Each row was made from one small tree. Brackets hold a mark, then the marks that hang from it, in the order of their numbers. Every link used is in the known rows. Write each row's tree.
Known rows:
{Q_65 {Q_49 Q_209 {Q_643 Q_605 Q_637}}}: .12 .04 .14 -.01 .00 -.07 -.24 -.05 -.08 -.01 -.03 -.03 .08 -.05 -.01
 -.08 .15 .06 -.05 .05 .05 .16 -.09 .00 .04 .04 -.02 .02 .10 -.06 -.04
 -.10 -.15 -.06 .15
{Q_49 Q_209 {Q_643 Q_605 Q_637}}: .02 .05 .31 .06 .03 -.10 -.17 -.05 -.02 .05 .02 -.10 -.04 -.01 -.06 -.02
 .14 -.01 -.06 -.05 .11 .11 -.03 -.04 .05 .02 -.07 .09 .09 -.05 -.14
 -.15 -.19 -.09 .25
{Q_994 {Q_171 Q_340} {Q_605 Q_847} Q_821}: -.26 .09 .24 .03 .17 -.26 -.12 .08 -.02 -.06 .04 .06 .00 .15 .10 .00 .09
 -.02 -.05 -.10 .23 .32 .08 -.28 .11 .03 -.32 .19 .13 .02 -.39 .05 -.21
 .13 -.03
{Q_729 {Q_994 {Q_171 Q_340} {Q_605 Q_847}}}: -.35 .07 .14 -.08 .18 -.12 -.08 .04 .04 -.25 -.01 -.05 .03 .23 -.02 -.05
 .11 -.05 -.07 -.04 .07 .20 .06 -.16 .06 .02 -.16 -.01 .12 .07 -.31 .02
 -.17 .09 .05
{Q_847 Q_605}: -.04 -.03 .07 -.03 -.05 -.05 .00 -.04 -.02 -.02 -.02 -.01 .00 .02 -.08
 .00 .05 .02 .02 .05 .07 -.09 .01 -.11 .01 .03 -.06 .01 -.06 -.05 .09
 .07 -.02 .02 -.06
{Q_49 Q_65 {Q_643 Q_637}}: -.04 .04 .20 .09 .06 -.15 .01 -.09 .09 -.08 -.06 -.09 -.02 -.08 -.11 .05
 .14 -.03 -.02 -.03 .06 .03 -.03 .20 .00 .04 -.19 .17 .11 -.06 .04 -.03
 .02 .03 .13
{Q_729 Q_108 {Q_994 {Q_171 Q_340} {Q_605 Q_847} Q_821}}: -.50 .09 .14 -.02 .18 -.17 -.20 .05 .04 -.18 -.02 -.05 .02 .32 .10 -.06
 .15 -.15 -.09 -.03 .06 .37 .10 -.19 .09 .02 -.25 -.01 .26 .14 -.42 -.04
 -.15 .20 .00
{Q_994 Q_171 Q_605 Q_821}: -.25 .03 .22 .04 .22 -.19 -.06 .02 -.06 .20 .05 .09 -.04 .04 .12 -.05
 .19 .06 -.09 -.04 .33 .12 .08 -.46 .09 .03 -.33 .14 .13 -.03 -.33 -.02
 -.05 .14 -.02
{Q_729 {Q_994 Q_605 Q_821}}: -.19 .03 .07 -.05 .14 -.06 -.12 -.01 .00 .03 -.04 -.01 .01 .14 .03 -.06
 .12 .00 -.09 .05 .14 .11 .06 -.31 .05 .03 -.17 -.08 .15 .00 -.16 -.06
 .00 .10 .06
{Q_643 Q_605 Q_637}: .09 .00 .13 -.01 .11 .00 -.10 .01 .02 -.29 .10 .00 -.03 -.04 -.01 -.03
 .02 .06 -.02 -.04 .10 .06 -.06 -.14 .05 .02 .02 .02 .07 .03 -.05 -.10
 -.20 -.14 .17
{Q_874 Q_171 Q_605}: .06 -.07 .16 -.04 .29 -.02 -.01 .08 -.01 -.03 -.01 .03 -.06 .27 .14 -.02
 .02 .21 .02 -.11 .07 .00 .11 -.39 .03 .01 -.18 .00 -.05 -.02 -.05 .08
 -.16 .08 .00
{Q_847 {Q_605 {Q_994 Q_171 Q_821}}}: .00 .04 .07 -.01 .00 -.16 -.06 .01 .01 .09 .00 .03 .00 -.01 -.07 -.03
 .10 .01 -.05 -.01 .17 -.02 .07 -.19 .03 .03 -.19 .14 .01 -.04 -.09 .03
 -.10 .08 .00
{Q_821 Q_994}: .10 .01 .02 -.03 .01 .00 .05 -.03 -.02 -.04 .00 -.03 .08 .02 .01 -.03
 -.05 .11 -.06 .02 -.05 -.05 -.06 -.03 -.02 .02 .09 .06 .02 -.09 -.14
 -.03 .02 -.01 .15
{Q_821 {Q_994 Q_171 Q_605}}: -.12 .02 .20 -.04 .19 -.08 .06 -.04 -.05 .00 .05 .02 .05 .04 .04 -.06
 .08 .14 -.11 -.01 .14 -.04 -.04 -.28 .03 .03 -.09 .15 .06 -.10 -.36
 -.02 -.02 .05 .14
{Q_695 {Q_637 Q_439}}: -.06 .00 -.01 -.01 .01 -.07 .12 .01 -.09 -.03 -.01 .00 -.02 -.03 -.03
 .02 -.08 -.17 -.02 -.06 -.02 .08 .03 .10 .00 -.01 -.06 -.04 -.03 .06
 .12 .04 .00 .06 -.08
{Q_847 {Q_605 {Q_994 Q_821}}}: .08 .04 .03 -.02 -.07 -.10 -.08 .01 .02 .06 -.02 .01 .00 -.01 -.10 -.01
 .04 -.01 -.03 .03 .11 -.03 .06 -.10 .02 .03 -.13 .10 -.02 -.04 .04 .03
 -.07 .04 .01
{Q_874 {Q_171 Q_340} Q_605}: .01 -.04 .21 -.03 .26 -.08 -.04 .12 .01 -.18 -.01 .01 -.01 .36 .16 .00
 .02 .15 .03 -.13 .03 .14 .08 -.30 .04 .01 -.17 .02 -.08 -.03 -.11 .17
 -.27 .09 .00
{Q_729 {Q_108 Q_976} {Q_994 Q_605 Q_821}}: -.52 .03 .03 .00 .21 -.13 -.07 .01 -.03 -.05 -.07 -.04 -.05 .16 .07 -.06
 .20 -.03 -.06 .08 .11 .32 .02 -.14 .06 .02 -.11 -.14 .21 .12 -.26 -.07
 .05 .14 -.04
{Q_874 {Q_605 {Q_994 Q_821}}}: .15 .02 .08 -.03 .11 -.02 -.10 .09 .04 -.02 .02 .03 -.02 .10 .04 -.01
 -.09 .08 -.02 -.05 .06 .05 .06 -.20 .04 .02 -.18 .09 -.01 -.05 -.02 .01
 -.17 .02 .06
{Q_65 {Q_49 Q_643}}: .06 .03 -.02 .01 -.02 -.06 -.12 -.06 -.06 -.02 -.07 -.01 .12 -.07 .02
 -.07 .10 .02 -.01 .07 -.03 .07 -.04 .13 .00 .05 -.04 .02 .03 -.04 .07
 .00 .07 .03 .00
{Q_78 Q_209}: .01 -.02 -.04 .01 .04 .08 .00 .00 -.08 -.07 .02 -.04 .04 .01 -.02 .01
 -.04 .02 -.01 .02 .08 -.09 .04 .04 .01 .00 .03 .02 -.06 -.04 -.08 .05
 -.08 .06 -.02
{Q_976 Q_108}: -.20 .01 .09 -.04 -.01 -.02 -.07 .05 -.10 -.08 -.02 .00 .00 .02 .02 .01
 .00 -.18 -.03 .01 -.02 .00 -.03 .19 .02 -.02 -.04 -.03 .00 .00 -.14 .02
 .00 .03 -.01
{Q_729 {Q_108 Q_976} {Q_994 {Q_605 Q_847} Q_821}}: -.50 .06 -.01 -.02 .20 -.13 -.09 .03 -.01 -.14 -.08 -.05 -.05 .19 .05
 -.05 .12 -.05 -.04 .05 .07 .37 .05 -.07 .06 .01 -.12 -.12 .24 .18 -.26
 -.09 .00 .13 -.06
{Q_821 {Q_994 Q_171 {Q_605 Q_847}}}: -.09 .05 .16 -.06 .17 -.08 .04 -.02 -.03 -.08 .04 .01 .05 .06 .02 -.05
 .01 .13 -.09 -.04 .09 .02 .00 -.21 .03 .03 -.09 .17 .09 -.04 -.36 -.05
 -.07 .04 .13
{Q_637 Q_439}: -.18 .00 -.01 .02 .07 -.10 -.01 -.01 -.03 .06 -.03 .03 -.01 .02 .06 -.02
 -.04 .02 .00 -.01 -.01 -.04 .04 .02 .01 -.01 -.07 -.06 .03 .00 .06 .04
 .02 .03 -.01
{Q_49 Q_65 Q_209 {Q_643 Q_605 {Q_637 Q_439}}}: -.20 .07 .38 .10 .09 -.24 -.15 -.09 -.02 .14 -.07 -.07 -.07 .00 -.09 .01
 .18 .03 -.06 -.02 .13 .10 .01 .09 .04 .01 -.22 .11 .19 -.11 -.04 -.08
 -.15 -.01 .25
{Q_65 {Q_49 Q_209 {Q_643 Q_605 {Q_637 Q_695}}}}: .08 .04 .14 .02 .02 -.08 -.23 -.06 -.09 -.03 -.04 -.01 .10 -.01 -.02
 -.07 .15 .03 -.03 .03 .10 .09 -.10 .01 .05 .03 -.09 .00 .08 -.03 .02
 -.04 -.17 -.07 .13
{Q_874 {Q_171 Q_340} {Q_605 Q_847 Q_994}}: .15 .05 .14 -.07 .22 -.09 -.09 .18 .08 -.31 -.01 -.01 .00 .36 .05 .01
 -.12 .09 .03 -.19 -.06 .22 .14 -.11 .04 .01 -.17 .12 -.06 .06 -.12 .13
 -.38 .05 .06
{Q_340 Q_171}: -.15 .03 -.07 .02 .03 -.09 .03 -.03 .04 .10 .01 -.02 -.01 .01 -.02 -.08
 -.02 .13 -.03 .05 .02 -.08 .00 .08 .00 .01 -.02 .03 .02 .06 -.13 .00
 -.02 .01 .06
{Q_605 Q_994}: .15 .07 -.04 -.03 -.02 .00 -.03 .05 .06 -.02 .01 .00 .02 -.04 -.10 -.01
 -.04 -.06 -.04 -.03 -.03 .01 .03 .12 -.01 .00 .00 .08 -.02 .03 -.01
 -.02 -.07 -.03 .08

Which tree is each row?
-.20 .06 .29 .12 .06 -.25 -.06 -.11 .01 .19 -.13 -.06 -.03 .05 -.12 .06
 .16 -.04 -.02 -.05 .14 -.02 -.04 .18 .03 -.01 -.31 .08 .15 -.09 .05 .02
 -.12 .04 .16
{Q_49 Q_65 Q_209 {Q_643 {Q_637 Q_439 Q_695}}}
-.25 .05 .18 -.04 .20 -.11 -.01 .02 -.02 -.05 .05 .05 -.04 .06 .00 -.03
 .07 .02 -.04 -.08 .17 .08 .08 -.23 .07 .01 -.23 .14 .09 .06 -.27 -.02
 -.11 .06 -.02
{Q_994 Q_171 {Q_605 Q_847}}
-.11 .12 .39 .11 .11 -.23 -.13 -.06 .01 .09 -.05 -.05 -.04 .02 -.19 .01
 .22 -.04 -.09 -.09 .23 .04 .00 .09 .05 .01 -.30 .20 .16 -.06 -.11 -.05
 -.25 -.03 .27
{Q_49 Q_65 Q_209 {Q_643 {Q_605 {Q_994 Q_171}} {Q_637 Q_695}}}
.18 .06 .03 -.05 .09 -.03 -.13 .11 .07 -.13 .00 .02 -.02 .12 .02 .00
 -.18 .07 .00 -.09 .00 .12 .10 -.11 .05 .01 -.18 .12 .02 .02 -.02 -.02
 -.22 .01 .04
{Q_874 {Q_605 Q_847 {Q_994 Q_821}}}
.05 .16 .00 .01 .01 -.19 -.13 .13 .08 -.11 .01 .01 .03 .06 -.02 .01 -.06
 -.09 -.05 -.13 .01 .28 .10 .09 .05 .00 -.16 .22 .11 .09 -.27 -.01 -.25
 .06 .06
{Q_605 Q_847 {Q_994 {Q_171 Q_340} Q_821}}
.03 .08 .10 -.01 -.04 -.08 -.26 -.04 -.12 .05 -.06 -.02 .08 .00 -.01
 -.09 .09 .04 -.02 .06 -.01 .19 .01 .09 .03 .03 -.02 .03 .10 -.03 -.02
 -.07 -.11 -.02 .09
{Q_65 {Q_49 Q_209 {Q_643 {Q_605 Q_847}}}}
-.16 .07 .29 .10 -.05 -.17 -.06 -.10 -.02 .33 -.13 -.09 -.04 .01 -.12
 .04 .19 -.03 -.04 .01 .06 .08 .03 .19 -.01 .00 -.18 .13 .12 -.14 -.03
 -.02 .00 .08 .13
{Q_49 Q_65 Q_209 Q_643}
-.21 .07 .18 .01 .20 -.20 -.10 .04 -.03 .10 .03 .08 -.05 .07 .09 -.03
 .09 .05 -.07 -.08 .27 .18 .11 -.37 .10 .02 -.34 .17 .17 .03 -.33 -.05
 -.11 .12 -.03
{Q_994 Q_171 {Q_605 Q_847} Q_821}
-.14 .07 .39 .12 .07 -.18 -.13 -.10 -.02 .08 -.07 -.06 -.04 .05 -.15 .04
 .19 -.02 -.04 -.04 .19 .03 -.03 .08 .05 .01 -.25 .11 .15 -.08 .00 -.03
 -.19 -.04 .23
{Q_49 Q_65 Q_209 {Q_643 Q_605 {Q_637 Q_695}}}
.03 .03 .15 .00 .16 -.12 -.09 .12 .05 -.08 .04 .03 .01 .15 .07 -.02 -.02
 .06 -.04 -.10 .10 .14 .05 -.23 .06 .02 -.24 .15 .00 -.05 -.18 .07 -.26
 .07 .05
{Q_874 {Q_605 {Q_994 {Q_171 Q_340} Q_821}}}
-.21 .08 .37 .11 .00 -.17 -.13 -.09 -.08 .25 -.09 -.08 -.06 .03 -.11 .00
 .20 .01 -.05 .01 .11 .10 .07 .10 .02 .01 -.16 .13 .14 -.14 -.05 -.04
 -.06 .02 .18
{Q_49 Q_65 Q_209 {Q_643 Q_605}}
.14 .11 .12 -.03 .03 -.12 -.26 -.01 -.04 -.07 -.01 -.03 .08 -.06 -.06
 -.09 .12 .03 -.07 -.01 .05 .21 -.04 .06 .05 .04 -.09 .12 .14 .00 -.15
 -.14 -.24 -.05 .18
{Q_65 {Q_49 Q_209 {Q_643 {Q_605 Q_847 {Q_994 Q_171}} Q_637}}}
-.04 .03 .12 .00 .07 -.11 .06 .01 -.01 -.12 .03 -.03 .11 .08 .05 -.03
 .04 .09 -.08 -.04 .00 .06 -.07 -.06 .00 .02 .02 .13 .03 -.09 -.35 .04
 -.09 .05 .14
{Q_821 {Q_994 {Q_171 Q_340}}}
.15 .03 .18 -.02 .24 -.13 -.12 .17 .04 -.10 -.01 .03 .01 .34 .13 -.01
 .00 .12 -.01 -.15 .06 .21 .13 -.29 .06 .02 -.23 .11 -.05 -.03 -.16 .14
 -.32 .10 .06
{Q_874 {Q_171 Q_340} {Q_605 {Q_994 Q_821}}}
-.03 .06 .30 .08 -.01 -.18 -.07 -.09 .05 .17 -.09 -.11 -.04 -.03 -.14
 .06 .18 -.03 -.05 -.02 .09 .10 -.05 .16 .01 .01 -.19 .15 .15 -.12 -.07
 -.08 -.09 .03 .20
{Q_49 Q_65 Q_209 {Q_643 Q_637}}
.13 .01 .19 -.05 .24 -.08 -.07 .16 .05 -.20 .00 .00 .01 .33 .08 .00 -.02
 .10 .00 -.16 .00 .15 .10 -.20 .04 .01 -.17 .09 -.10 -.01 -.11 .16 -.32
 .06 .07
{Q_874 {Q_171 Q_340} {Q_605 Q_994}}
.20 .14 -.10 -.02 -.05 -.07 -.14 .09 .07 -.03 -.02 .01 .01 .00 -.06 .01
 -.14 -.05 -.03 -.07 -.03 .17 .11 .12 .02 .00 -.08 .14 .09 .10 -.07 -.09
 -.14 .01 .06
{Q_605 Q_847 {Q_994 Q_821}}
.02 .14 .01 -.03 .01 -.13 -.07 .12 .09 -.24 .02 -.01 .04 .06 -.09 .01
 -.08 -.10 -.03 -.13 -.06 .21 .08 .20 .02 -.01 -.08 .19 .04 .11 -.21 .01
 -.25 .01 .06
{Q_605 Q_847 {Q_994 {Q_171 Q_340}}}
.15 .05 .03 -.08 .09 .02 -.08 .10 .08 -.22 .02 .00 -.02 .11 -.04 .00
 -.20 .05 .02 -.09 -.06 .05 .08 -.02 .03 .00 -.11 .10 -.03 .04 .03 .00
 -.22 -.03 .05
{Q_874 {Q_605 Q_847 Q_994}}
-.16 .12 .35 .12 .10 -.25 -.16 -.07 .00 .10 -.08 -.05 -.04 .03 -.16 .01
 .14 -.04 -.07 -.07 .17 .01 .01 .17 .05 .00 -.30 .13 .16 -.07 .04 -.02
 -.22 -.05 .27
{Q_49 Q_65 Q_209 {Q_643 {Q_605 Q_994} {Q_637 Q_439 Q_695}}}
.02 .05 .11 -.08 .08 -.01 .01 -.03 -.02 -.12 .01 -.01 .06 .07 -.02 -.03
 -.08 .11 -.06 .00 .01 .02 -.02 -.10 .02 .02 -.01 .12 .05 -.05 -.20 -.05
 -.04 -.01 .14
{Q_821 {Q_994 {Q_605 Q_847}}}
-.12 .13 .35 .09 -.01 -.17 -.16 -.06 -.04 .24 -.08 -.08 -.05 .00 -.17
 .00 .17 -.03 -.08 .00 .09 .10 .09 .18 .02 .01 -.16 .18 .13 -.12 -.05
 -.07 -.10 .00 .24
{Q_49 Q_65 Q_209 {Q_643 {Q_605 Q_994}}}
-.01 .04 .13 .03 .06 -.13 -.24 -.07 -.11 .00 -.06 .01 .10 .00 .01 -.08
 .13 .04 -.03 .02 .10 .07 -.08 .02 .05 .03 -.13 -.03 .10 -.04 .05 -.02
 -.16 -.05 .13
{Q_65 {Q_49 Q_209 {Q_643 Q_605 {Q_637 Q_439 Q_695}}}}
-.15 .06 .29 .09 .03 -.24 -.08 -.10 .03 .21 -.11 -.09 -.05 -.01 -.10 .05
 .16 -.02 -.05 -.02 .08 .07 -.03 .18 .01 .00 -.24 .12 .16 -.12 -.03 -.06
 -.08 .05 .19
{Q_49 Q_65 Q_209 {Q_643 {Q_637 Q_439}}}
-.70 .03 .13 -.01 .27 -.19 .00 .04 -.01 -.25 -.03 -.06 -.02 .22 .04 -.06
 .26 -.08 -.06 .02 .09 .35 -.01 -.06 .06 .01 -.11 -.09 .15 .14 -.40 .03
 -.06 .14 -.04
{Q_729 {Q_108 Q_976} {Q_994 {Q_171 Q_340} Q_605}}
-.02 .03 .08 -.04 .00 -.11 -.01 .00 .02 -.01 .01 .01 .00 -.02 -.13 -.03
 .09 -.01 -.03 -.01 .11 -.09 .05 -.10 .01 .02 -.13 .12 -.04 -.03 -.04
 .05 -.10 .04 .00
{Q_847 {Q_605 {Q_994 Q_171}}}
-.03 .06 .11 .00 -.02 -.20 -.08 .04 .02 -.01 .00 .01 .03 .04 -.07 -.01
 .10 -.03 -.04 -.02 .15 .06 .05 -.13 .04 .04 -.19 .16 -.01 -.04 -.12 .09
 -.16 .08 .00
{Q_847 {Q_605 {Q_994 {Q_171 Q_340} Q_821}}}
.00 .07 .10 .01 .04 -.14 -.26 -.05 -.09 -.07 -.07 .00 .09 .02 -.01 -.07
 .06 .04 -.01 .00 .06 .11 -.06 .08 .06 .02 -.13 -.02 .12 .01 .05 -.04
 -.20 -.06 .12
{Q_65 {Q_49 Q_209 {Q_643 {Q_605 Q_847} {Q_637 Q_439 Q_695}}}}
-.17 .14 .37 .13 .05 -.26 -.18 -.05 -.05 .34 -.07 -.05 -.06 .00 -.11
 -.02 .24 .00 -.11 -.03 .19 .16 .12 .04 .04 .02 -.27 .23 .19 -.12 -.19
 -.08 -.12 .07 .23
{Q_49 Q_65 Q_209 {Q_643 {Q_605 {Q_994 Q_171 Q_821}}}}
.03 .10 .04 -.01 .16 -.10 -.15 .05 .05 -.39 .04 .05 -.01 .05 -.09 -.02
 -.15 -.02 -.01 -.14 .08 -.01 .02 .06 .07 .00 -.14 .02 .09 .16 .08 -.03
 -.34 -.18 .17
{Q_643 {Q_605 Q_847 Q_994} {Q_637 Q_439 Q_695}}
.17 .07 .14 -.04 .22 -.14 -.15 .19 .07 -.21 -.02 .02 .00 .36 .11 .01
 -.10 .11 .01 -.19 .00 .28 .17 -.20 .06 .02 -.24 .14 -.01 .04 -.16 .10
 -.37 .09 .05
{Q_874 {Q_171 Q_340} {Q_605 Q_847 {Q_994 Q_821}}}
.02 .04 .04 .02 .03 -.06 -.17 -.05 -.11 -.09 -.04 .00 .10 -.06 .03 -.11
 .11 .06 -.02 .07 .01 .09 .00 .06 .03 .05 -.02 .02 .05 -.03 .06 -.01 .02
 -.02 .05
{Q_65 {Q_49 {Q_643 Q_605}}}
-.01 .09 .06 .00 .03 -.13 -.02 .09 .06 -.11 .04 .00 .04 .03 -.06 -.01
 .04 -.09 -.06 -.09 .02 .12 .02 .09 .02 .00 -.08 .16 -.01 .02 -.21 .06
 -.18 .03 .08
{Q_605 {Q_994 {Q_171 Q_340}}}
-.10 .12 .24 .12 .06 -.19 -.12 -.05 -.01 .07 -.06 -.04 -.04 -.04 -.10
 -.02 .15 -.01 -.07 -.01 .11 .09 .13 .14 .03 .04 -.21 .21 .13 -.08 .02
 -.02 .01 .03 .17
{Q_49 Q_65 {Q_643 {Q_605 {Q_994 Q_821}}}}
.24 .10 .05 -.06 .07 -.01 -.16 .08 .09 -.42 .10 -.01 -.03 -.04 -.12 -.02
 -.11 .00 -.03 -.09 .01 .14 .01 .04 .05 .02 .02 .11 .09 .12 -.06 -.15
 -.31 -.18 .22
{Q_643 {Q_605 Q_847 Q_994} Q_637}
.02 .11 .05 .04 .04 -.19 -.09 .10 .05 .01 .03 .03 .04 .03 .01 -.01 .07
 -.07 -.08 -.09 .09 .20 .06 -.02 .04 .01 -.15 .18 .06 .01 -.27 .03 -.18
 .08 .07
{Q_605 {Q_994 {Q_171 Q_340} Q_821}}
-.30 .07 .24 -.02 .17 -.18 -.04 .06 .00 -.20 .05 .03 .01 .15 .01 .00 .06
 -.04 -.03 -.10 .13 .22 .05 -.15 .08 .01 -.22 .16 .05 .04 -.33 .08 -.21
 .06 -.02
{Q_994 {Q_171 Q_340} {Q_605 Q_847}}
.14 .07 .11 -.02 -.01 -.08 -.26 -.04 -.07 -.08 -.03 -.04 .08 -.03 -.03
 -.07 .09 .05 -.03 .03 .01 .21 -.06 .06 .04 .04 -.03 .04 .12 -.01 -.04
 -.12 -.19 -.06 .14
{Q_65 {Q_49 Q_209 {Q_643 {Q_605 Q_847} Q_637}}}
-.45 .03 .05 -.01 .11 -.08 -.10 .03 .06 -.21 -.03 -.09 .04 .27 .05 -.06
 .18 -.16 -.07 -.01 -.07 .22 .02 .00 .03 .00 -.07 -.09 .16 .12 -.30 .00
 -.09 .15 .02
{Q_729 Q_108 {Q_994 {Q_171 Q_340}}}
-.01 .11 .17 .01 -.01 -.16 -.26 .00 -.10 .03 -.03 -.02 .12 .01 -.02 -.10
 .18 .00 -.07 .02 .04 .24 -.01 .08 .04 .03 -.07 .10 .07 -.07 -.16 -.01
 -.19 .01 .14
{Q_65 {Q_49 Q_209 {Q_643 {Q_605 {Q_994 {Q_171 Q_340}}}}}}
